Each row was made from one small tree. The marks that hang from a mark follow it in brackets, in alphabetical order. Every link used is in the known rows. Write each row's tree.
Known rows
vabo(fino kifar): [ -3  35   2 -15   3  15  -4  -2   5   3 -11   2  -7  -6  12   2   3  -5
  14   1 -14   0   4  -1   1   4   6]
giku(fibes(vabo)): [  0  32 -10  -3   5   1  17   0   5  -2  27  -3  -6  -4   8  -1   3   0
   0   4 -12   1  -7  -1   7   6 -10]
fibes(finin giku(fino kifar(vabo))): [ -1   0   0   1  13 -46  10  13  -5  -3  31  -4  -8   7  38  -7 -13   4
  -7  -7  -9   4  -6   1  20 -16  -1]
nifavu(vabo(fino)): [ 4 21 13 -6 12  3  9 -1 -2  7  1  7  5  3 12 -2 14  5  3 12 -3 -4  2  3
 -2 -3  4]
fibes(finin giku(fino) vabo(kifar)): [ -6  15  -4  -2  36 -29  13  10   4  -9  34 -15  -6   5  47   7 -15  11
   4  -6  -2   2 -15   1  13  -8   7]
nume(vabo(fino(giku(fibes)))): [  3  25   4  -1  -8  -6  11  -8   4  -8   5  -3   4   6 -10   5   4  15
  -2   5  -7  14  -1  -8  -4   4   2]
fino(giku): [ 0  2  8 -2 -8 -9 13 -8 -6  0 -9 -2 -4  8 -2  4  7 11 -1  1  5  4  2 -3
  6 14 -1]
giku(fibes fino kifar(vabo(nifavu))): [  4  46 -22   1  -9 -26  42  15   1  11  50  -2 -28 -10  15 -19   2   0
  -4  -1 -14  -4  -4   7  29   6 -25]
nume(vabo(fibes)): [ -2   2   2   8  -9  -3   4  -2   9  -9  16  -3   6  13 -16   1  -2   7
   0   1   1  10  -3  -1  -7  -5  -1]
nume(vabo(fibes kifar(giku) nifavu)): [ -8  18   3  10  -8 -21  22  -7  18  -4  16  -4  -3  12 -16  -8   0  -1
  12  -3  -1  13  -4  -2   7  -3 -11]
fino(giku(kifar(vabo(nifavu)))): [ -1  17   7   1 -14 -25  24  -7 -10   7  10  -5 -15   8   3  -8   3   7
  -3  -3   3   0   3  -1  16   1 -10]
vabo(nifavu nume): [ -2  19   9   8   1 -23  16  12  -1   0  -2   0   2   7   8 -13  -1 -14
   7   3  -3   1   6   7  13 -26  -5]
kifar(giku vabo): [ -6   7   6 -17  -7 -56  19  -8  11   4  14  -1  -3  13  -6  -8 -15   5
  -4  -5  11  -3   2  -2  19 -22 -18]
giku(fibes fino): [  6  28 -20  -3   0  -3  28  13   6   2  23   1 -12 -11   7  -1   7   6
   0   6 -10   3  -6   4  12  25 -13]
vabo(fibes fino nifavu nume): [ -8  40  20   2  -9  -7  11   6   2   0  -5   0  11   9   4 -11   3 -19
  20  15 -10   3  20  14   2 -42  -8]
fibes(vabo(nifavu nume)): [ -5  29   3   6  16 -16  18   5  -1  -2  19 -14   2   6  15  -4  -9   0
   5   2   8  -5  -3   7   6 -30  -5]
vabo(fibes): [ -6  -2   4   2 -10   6   1  -2   4  -1   7   1   2   7  -6  -1   1  -7
   8   5   1   0   7   6  -5  -6  -6]
giku(fino): [  3   5 -11  -1   5  -3  16  12   0   3   9  -5  -7  -6   7   3  -1  13
   0   2   8  -3  -3   6   5  11  -3]
kifar(giku(fino) vabo(nifavu)): [ -5  14   0  -9  -2 -67  40  -3  11  10  24  -6  -7   5  -3 -11 -11   8
   1   0  16  -4   1   4  28 -21 -26]
fibes(giku(kifar)): [  1  10   4   5   4 -24   6   2  -4  -5   5  -2  -5   4  12  -3   5  -3
   2  -2 -15   0  -4  -5   3 -12   2]
giku(fibes(finin vabo)): [ -1  19  -8  -2   9  -2  12   2   4  -4  34  -4  -2  -1  22  -4  -6  -2
  -4  -1 -11   7  -8  -1  12   5  -8]
nume(vabo(fibes fino nifavu)): [ -4  20   8  11  -8  -6  10 -10   8  -4  11  -5   9   6 -16  -2   3   3
   9   9  -4  12   4   1  -7 -18  -4]
nifavu(vabo): [ 4  7  9  1 12 -4 13  3 -1  6  8  7  0  6  9 -4 13  4 -1  7  3 -4 -3  2
  3  4  2]
kifar(giku(fibes) vabo(fino)): [ -4  37   5 -26 -11 -48  24  -9  13   4  16   2  -3   5  -3  -9  -7   1
   0   3  -7   1   6  -3  22 -18 -22]
giku(fibes(finin vabo) fino kifar): [  4  39 -22   2  10  -4  33  19  -4   2  55 -12 -20  -7  36 -13  -8   7
  -8  -8  -9   1 -13   5  18  15 -17]
vabo(fino nifavu): [ -2  25  10   5   1  -3   8 -11  -1   7  -7  -2   6  -9   0  -4   8  -5
  12  11  -4   3  10   4   0 -20  -4]
vabo(fibes fino(giku) kifar nume): [ -9  53  17 -18 -13   5   9   9   4  -3 -17   3  -4  16  14  -2   1 -13
  21   6 -15   2  16   8   6  -8   2]
vabo(nifavu): [ -2   5   3  13   1 -13  14  -6   1   6   3  -1  -1  -4  -3  -7   5  -6
   7   3   1   2   2   3   7  -9  -8]

Which tree is each row?
[ -4  13   3  -1  33 -42  14  20  -2 -14  30 -15   5  13  49   4 -20  10
  -2  -2  -1   2 -10   6  13 -30   6]
fibes(finin giku(fino) vabo(nume))
[ -9   7   4   0 -11 -35  13  -6   7   7  27   2  -4   7  -6  -8  -5  -8
   4   6   3  -4   8   9  16 -31 -15]
kifar(vabo(fibes nifavu))
[ -6  25   3 -11  -3 -74  42  10  11   7  21  -4  -5  13   5 -16 -15   3
   1  -1  13  -4   4   7  33 -33 -23]
kifar(giku(fino) vabo(nifavu nume))
[ -2  49   4 -17  -6  10  12  -7   3   3 -11   4 -12  -4  11   2  12  -1
  14   3 -21   6   5  -4   8  21   1]
vabo(fino(giku(fibes)) kifar)
[  4  31  18  -8  12  -4  11  11  -3   3  -3   8   7   9  19  -6   8   1
   3  11  -5  -4   5   6   2 -16   7]
nifavu(vabo(fino nume))
[ -5  23  13   3  -7 -19   7  17   0 -10   4   1   1  21  13  -9   0 -18
   9   2 -15   0   8   8   3 -30  -3]
vabo(fibes(giku(kifar)) nume)
[-12   7   5   8  -2  -4  10  -1  11   5  15   1  -7   6  13 -14   0 -21
  19  -3  -7   7   4   8  15  -2 -10]
vabo(fibes(finin) kifar nifavu)
[  2  22  -7  -8  -2 -27  36   3  11   1  10  -3  -6   1  -1  -6   0   7
   2  -1   1   5  -4  -1  15  17 -22]
kifar(giku(fibes fino))
[  4  24  -8   3  -7   0  12   9  -4   1  30   3 -13  -2  23 -19  -1 -12
  -7  -9 -24   8  -5  -2  16  15 -13]
giku(fibes(finin) kifar)
[ -8  40   1   1  17 -12  19   6   4  -1  18 -12  -6   4  20  -5  -9  -5
  11  -3   3  -6  -5   6  11 -21  -2]
fibes(vabo(kifar nifavu nume))
[-10  17   9  -3 -12 -42  15   6   6   4  25   3  -2  15   2 -13  -9 -13
   4   6   0  -5  12  11  20 -43 -13]
kifar(vabo(fibes nifavu nume))
[  0  27   1  -7  -9 -14   5   2  -7   7  21  -2 -11   0  11 -12  -8  -3
  -4  -4  -7  -7   4   2   9 -21  -6]
giku(kifar(vabo(fino)))
[ -8  18  -1  -3   1  -8  12   6  12  -3   9   1 -13   6  10   2   6  -8
  19   2 -12   0   0   4   6   4  -2]
vabo(fibes(giku(fino)) kifar)
[  0  17  15  -1   5  -7  15  13   1   1  10   9   4  18  13  -9   9  -6
   5  10  -1  -5   4  10   4 -13  -1]
nifavu(vabo(fibes nume))
[ -2  42   5 -17  -3   7   9  -5   2   2  -8   3 -11  -3  18   1   8  -1
  11   1 -19   9   4  -4  11  21   2]
vabo(fino(giku(fibes(finin))) kifar)
[ 4 21 18 -6  8 -2 16 -5 -5  7 -2  6  3  6 11  0 18 11  3 13  0 -2  3  1
  0  3  4]
nifavu(vabo(fino(giku)))
[  0  19  15   0  11 -19  22  17   2  -1  11   8   2  18  18  -5  12  -3
   7  12  -5  -5   2  10   5 -14   1]
nifavu(vabo(fibes(giku(fino)) nume))
[ -6  36  22 -11 -16   1   8   6  -3  -5 -15   0   8  18   7  -1   2  -5
  12  12  -6   4  20   9  -1 -23  -1]
vabo(fibes fino(giku) nume)
[  1  29  10  -7  13  -6  15  16   3   4   5  10  -6  12  22 -10  10  -6
   5   1  -7  -6  -3   4  12   2   6]
nifavu(vabo(kifar nume))
[ -7  54   6 -17  16  -9  14   4   5  -5   6 -14   0   8  22   0 -14   3
  11  -3   3  -5  -2   2   4 -23  -1]
fibes(vabo(fino kifar(giku) nume))
[ 0 20 16 -4  6  7 10 -2  1  6  5  8  7  7  7 -3 14  1  8 15 -2 -4  7  7
 -5 -7  0]
nifavu(vabo(fibes fino))
[  2  26 -19  -3  15  -6  27  14   4  -1  44  -9  -9  -8  27  -1  -6  11
  -5   1  -3   4 -11   5  16  15 -12]
giku(fibes(finin vabo) fino)
[ -8  44   9  -1  25 -26  15 -10   5  -4  13 -13  -3  -3  23   6   3   0
  20   6  -9  -2  -5  -2   4 -29   3]
fibes(giku vabo(fino kifar nifavu))
[ -4  36   0 -15   3 -23  23  21  11  -1  -5  -1 -11  12  17 -10  -9  -6
  10 -10  -2  -1  -1   3  19   2  -5]
vabo(kifar(giku(fino)) nume)
[-11  25  13 -16  -4   0   2  -6  13   0  -2  -1   2  10  15  -6  -7 -10
  18  -2  -8   8  10   3   5  -3  -8]
vabo(fibes(finin) fino kifar(giku))
[ -1  11   1  -8  -3 -28  21  -4   9  -2   6   0   1   6   4 -11  -4  -2
  -1  -5  -4  11  -3  -5  16  11 -18]
kifar(giku(fibes(finin)))
[ -1  13   4   0   2 -38   7   1  -3  -3  16  -1  -8   5  13  -4   0  -3
   0  -2 -15  -3  -2  -3  10 -22  -2]
fibes(giku(kifar(vabo)))
[  4  28   0   0 -16  -5  27  -3  -8   2   8  -1 -16   3   4  -7  12   3
  -3  -2 -12   6  -1  -5  14  26 -11]
fino(giku(fibes kifar))
[ -2  17   6   3  -8   2   0  -6   8  -9  10  -3  10  10 -15   4  -1   7
   4   7  -3  11   3  -1 -12 -12   2]
nume(vabo(fibes fino))
[ -2  22   8   3   2 -38  10  -2  -3   0  12  -2  -7   2  14  -6   2  -5
   4   1 -16  -1   1  -3  10 -28  -3]
fibes(giku(kifar(vabo(fino nifavu))))
[  0 -13   2   3  19 -35   5  11  -1  -7  13  -3   2   5  32   3  -6   6
  -2  -1  -8   9  -6   0  10  -5   5]
fibes(finin giku(fino))
